Each row comes from the steps of one walk. Every step used is in the known rows, and no mark comes twice. Write the walk behind each row, first mark first.
Known rows:
a > k > m > c: [  4 -28  -2  -5   4  -8  -4   5 -16   6  -3  13 -21  -2  -2 -32   6 -15
  11  13  17   6  -5  19  26  19 -17]
v > a > k > d: [ -3 -20  -8  -3  10  -4 -20   9 -17  12  19  12 -20 -12  21 -18  14  -3
  11   3 -21   9   0  19  39  28  -6]
a > k > d: [ -1 -33   1   4  10   3  -3   2 -18  22  -2   1 -20  -4   6  -5  14  -8
  17   8   1   7   1  16  38  19 -15]
v > a: [ -3   2 -16  -6  10  -7 -24  12   1  -5  20   8  -6 -11  13 -13  12  -2
   1  -3 -20  11   3  10  10  23   7]
v > a > k > m: [  6 -17 -10  -6   3 -13 -17  13 -18  10  16  14 -20 -14  17 -33  11  -8
   5   7 -11   3  -1  22  28  29  -2]
c > m: [-12 -16 -10  -3   6   5  -5   3  -7   0   2   5 -13  -1   0  16   4   1
  17  14   8   7   1  12  -3   8  12]
v > m > k > d: [ 15 -25 -15 -25   4   8 -19  11  10  -1  18  19   2 -16   5 -13  -3  11
  -5  -3  11  16  -4  -1  26   7   1]
a > k > m > e: [ 18 -28   2  -6  13 -10  -5  11 -21  29  -8  11 -15  -8  -3 -31   8 -15
   4  13  18   3  -8  18  26  16 -11]
k > m > e > r: [ 30 -27 -17 -11  -8  10  -9   4  -7  22   6  34  16 -15 -19 -25   3  -4
  -3   0  15   2  -2  16  16   8  -1]
r > e > m > c > a > k: [-25 -23  -1   8  31  20 -16   2 -18  -3  -8  34 -13   6   7 -12  15  -3
  18  11  21  13   3   8  11   8 -10]
c > m > e: [ -1 -17  -7 -11  21   3 -12   9  -8  12   0  15  -7  -1  -8   6   0  -1
  12  15  14  11  -8  10  -1   1  12]
c > d > k > m: [ -1 -33 -12 -10   9   5   5  12 -29  12  10  14   5 -12  -3 -13  -3  -7
  12  21   7   9   5   3  16  -5   2]
k > m: [ 10 -20 -21  -8 -12   2   3   2  -5   5   9   5   6  -8   1 -14   6  -1
  -4   7   9  -2  -1  19   7  13  -1]
v > a > k > m > c: [  1 -16 -11 -10   6 -12 -21  13 -15   0  18  23 -21 -10  12 -40   6 -10
   7   7  -9   8  -5  21  30  27  -8]
m > c > d: [-15 -14 -10  -4  19  -1 -10  19   2 -18  -3  16 -14   7 -10 -17   1 -20
  23   8  12  23  -2  -4  10   3  -3]
e > m > k > d > v > a: [  8 -34  -8  -8  -7  10  -6   0   8  17  31  30   1 -25  -1 -21  -7  18
   3  -7  -2  12  11   4  33   7   2]
r > e > m > k: [-14 -24  -2   1  29  19 -15   2  -4   8 -10  31   8   2   5  -7  13  -4
   4   1  22  10   3  -4   7   4   0]
r > e > m > k > d > t: [-11 -38 -12  -7  23  33 -15  -1  -1  13   7  43   5  -3  11   0   6   6
   0   3  14   8   3   0  18   4  -2]
e > m: [  6 -20 -11  11 -12   6  -7   2   4   3   0   4  -4  -5  -5  -9   9  -4
  11   0  13  12  23  13   2  12   3]
a > k > d > t: [  3 -37  -6  -5   9  10  -9   3 -10  22   9  10 -29 -11   9   0   6  -2
   9  11  -3   7   2  15  38  22 -15]
r > e > m: [-17 -21 -13   7  19  22 -12   0  -6   2 -12  23   7   5   7   0  20  -5
   4  -2  15   8  10   9  -4   7  -2]
d > v > a: [ -3   0 -17 -17   9  -4  -8  -1  17   6  32  13  -5 -31   2  -7  -2  18
 -13 -20 -29  11   3   9   7  18  -1]
d > v > m > k: [ 11 -11 -12 -29  10  -2  -8   3  28   6  23  19  -5 -34  -8 -11 -13  23
 -20 -20   2  18  -1  -3   9   5  -2]
d > t: [  5 -10 -18 -13   9  11 -19   5  17   1  16   9 -15 -13   1   9  -1   4
  -7   4  -3  11   8   3   2  18   1]
d > k > m > c > a: [  1 -19 -11 -20  11  10  -5 -10 -29  -2  34  23  15 -17 -11 -14 -11  20
  -1  25   5  11  -3  11  17   1  -8]

Which walk is each row?
[-22 -20 -13   2  22  23 -16  -1  -1 -12  -8  34   5   9   1 -10  15  -8
   7  -1  18  14   5   8  -2   5  -9]	r > e > m > c
[  4 -22 -15 -22   6   8  -5 -11 -20  -4  26  21  21 -14 -14 -18 -10  10
  -7  17   6  11  -2  13  14   1 -12]	d > k > m > c
[  2  -3 -18 -18   8   4 -26  13   8 -29  20  17 -14  -9   2 -15  -4  13
   5   5  12  24  -2   6   4  10  -1]	v > m > c > a
[  0 -27 -15 -15   7  -7 -21  23 -13   1  24  33 -34 -14  16 -39  -1 -13
  11  14 -10   9  -2  14  33  23  -3]	v > a > k > m > c > d > t
[ 19 -41  -5 -12   4  13  -8   1  -6  33  11  32 -15 -28 -10 -15   1   8
   4 -12  -1  13   2  17  43  12 -18]	a > k > d > v > m > e > r
[ 17 -23 -10 -23  16   5  -7  -6 -26  19  21  20  26 -19 -15 -17  -6  10
 -14  16   7   8  -4  12  13  -3  -6]	d > k > m > e
[ -2 -34  -1  -3   9   4   5  -5  -9  29   9   6 -20 -18   1  -2   6   5
   8  -3  -7   8   0  16  37  17 -19]	a > k > d > v
[ -4 -15  -7   7  -3   9 -12   3  -1 -13  13  17 -12  -3  -8 -16  -1   8
  22  12  17  19  14   9   8   9   1]	e > m > c > a
[  0 -16 -17 -11  -2   5  -3   3 -11 -11  23  18  -3  -6  -2 -21  -4  10
   7  18  12   5  -9  14  14  10  -4]	k > m > c > a
[-15 -35  -8  -7  23  29  -4  -7   1  17   6  40  11 -10   4  -2   6  13
  -3  -8  10   8   1   1  18  -1  -6]	r > e > m > k > d > v
[-15 -35  -7   0  23  28 -10  -2  -8  12  -2  35  13   1   8  -4  12   1
   5   1  18   8   1   0  18   2  -3]	r > e > m > k > d
[ 22  -7 -18 -23  15  -1 -28  18  12  -2   4  14   0 -11  -3 -18   2   0
 -10  -6  14  20  -3   8   1   6   1]	v > m > e
[ -1 -36  -3  -9   6  -7   6  10 -13  13   1  21 -28 -11  -5 -34  -4 -12
  13   9  12   8  -5  15  28  12 -16]	a > k > m > c > d > v
[ -3 -23 -11  -8   9 -13 -16  23 -20   1  15  25 -27  -9  14 -44   5 -17
  17  11  -6   9  -4  15  32  22  -3]	v > a > k > m > c > d
[  0 -19 -11   4  -8   7 -13   2  10 -15   4  17  -5   0 -13 -20   3  -6
  15   1  18  19  17  12   4   9  -5]	e > m > c
[-17 -12 -15 -15  19  -2  -9  16  11 -14  18  28 -16 -11  -7 -22  -8  -5
  13  -5  -8  24  -3  -2  15   4  -4]	m > c > d > v > a
[-14 -19   1  -8  20   6  -5  -2  -9  -1  24  19 -24 -12  -4  -9  -5  17
  19  11  -1  18  -9   7  32  12 -16]	m > c > a > k > d > v
[ 12 -29 -26 -27   1  17  -3  -2  15  16  32  19   7 -28  -3  -2  -6  27
 -14 -17 -10  14  -4  15  23   2 -11]	k > d > v > m > e
[ -5 -22 -25 -17  -1  14   0  -7   8  13  42  16   4 -27   8   2   0  25
  -6 -16 -33   8  -1  16  29  14  -8]	k > d > v > a
[  4 -26   1 -11  17   7  -7   2   0  15  13  13   6  -8  -1  -5   0   6
   4   5   7  11 -10  -8  36   7  -1]	m > k > d
[ -6 -28 -12 -10   8  -7   6  20  -9  19  15  21 -26 -24   8 -26  -3  -5
  11  -1 -12   8   2   8  25   9   1]	c > d > v > a > k > m
[ -3  -8  -6 -12  14 -10  -7   2   6  16  23  14 -20 -31   3 -15   1  11
  -7 -15 -25  11   2  11  19  22  -7]	d > v > a > k
[  2 -24  -5 -23  17   6  -6  -1   9  20  34  25   5 -26   2 -10  -9  21
  -7  -8 -13  12 -10  -7  39   9  -1]	m > k > d > v > a
[  2  -9 -10 -15  12   0 -26  15  -1 -21  13  18 -27  -9   3 -21  -2   7
  11   8  15  23  -2   9  14  14  -6]	v > m > c > a > k
[ 21 -20 -17 -16   5   0  -5   7  -7  17   7  14  12  -8  -7 -24   1  -3
  -8   7  15   2 -10  17   9   6  -1]	k > m > e
[  3 -28   0 -20  16   8   1  -4  10  22  24  18   6 -22  -6  -2  -9  19
  -5  -7  -2  12  -9  -9  36   4  -4]	m > k > d > v
[ -7 -28 -13   1  -6   7   0   9  11  -7   7  25 -13  -8 -15 -23  -7  -4
  19  -2  14  22  18   6   8   0  -3]	e > m > c > d > v
[ 10 -24   3   3   0   1  -9   5   5   9   1  14  -2  -9  -9 -19   0  -2
   9   4  22  14  15  -3  14   8   8]	e > m > k
[ 11 -36  -5 -16  13   4  -5   3  -5  29  11  17 -18 -23  -1 -14   1   7
  -1  -7  -1  13  -5  17  38  12 -19]	a > k > d > v > m > e
[  2 -19   4   5  10  -4  -2   7 -33  17   9   2 -28 -11  11 -12   7   9
  19  27  10   1  -4  15  25  19   0]	c > a > k > m
[  8  -8 -22 -23  -1   3  -4   0  26   0  21  10  -5 -31  -5  -3  -7  22
 -18 -23  -6  17   6   9  -2   9  -5]	d > v > m
[-17 -18  -6 -12  22  -7  -8  17   3  -7  12  28 -29 -11  -6 -29  -6 -11
  19  -2  -5  24  -4   1  23   9  -9]	m > c > d > v > a > k
[-26 -30 -11  -2  30  26 -12   3 -17  -6  -4  41   8   5  -2 -11   7  -9
  13   9  17  18   7   2   5  -6  -8]	r > e > m > c > d > k
[  0  -5 -19 -27   7   5  -9   1  23 -13  31  21 -13 -30  -7  -9 -14  30
  -9 -14  -3  22  -1   6   3   6  -7]	d > v > m > c > a
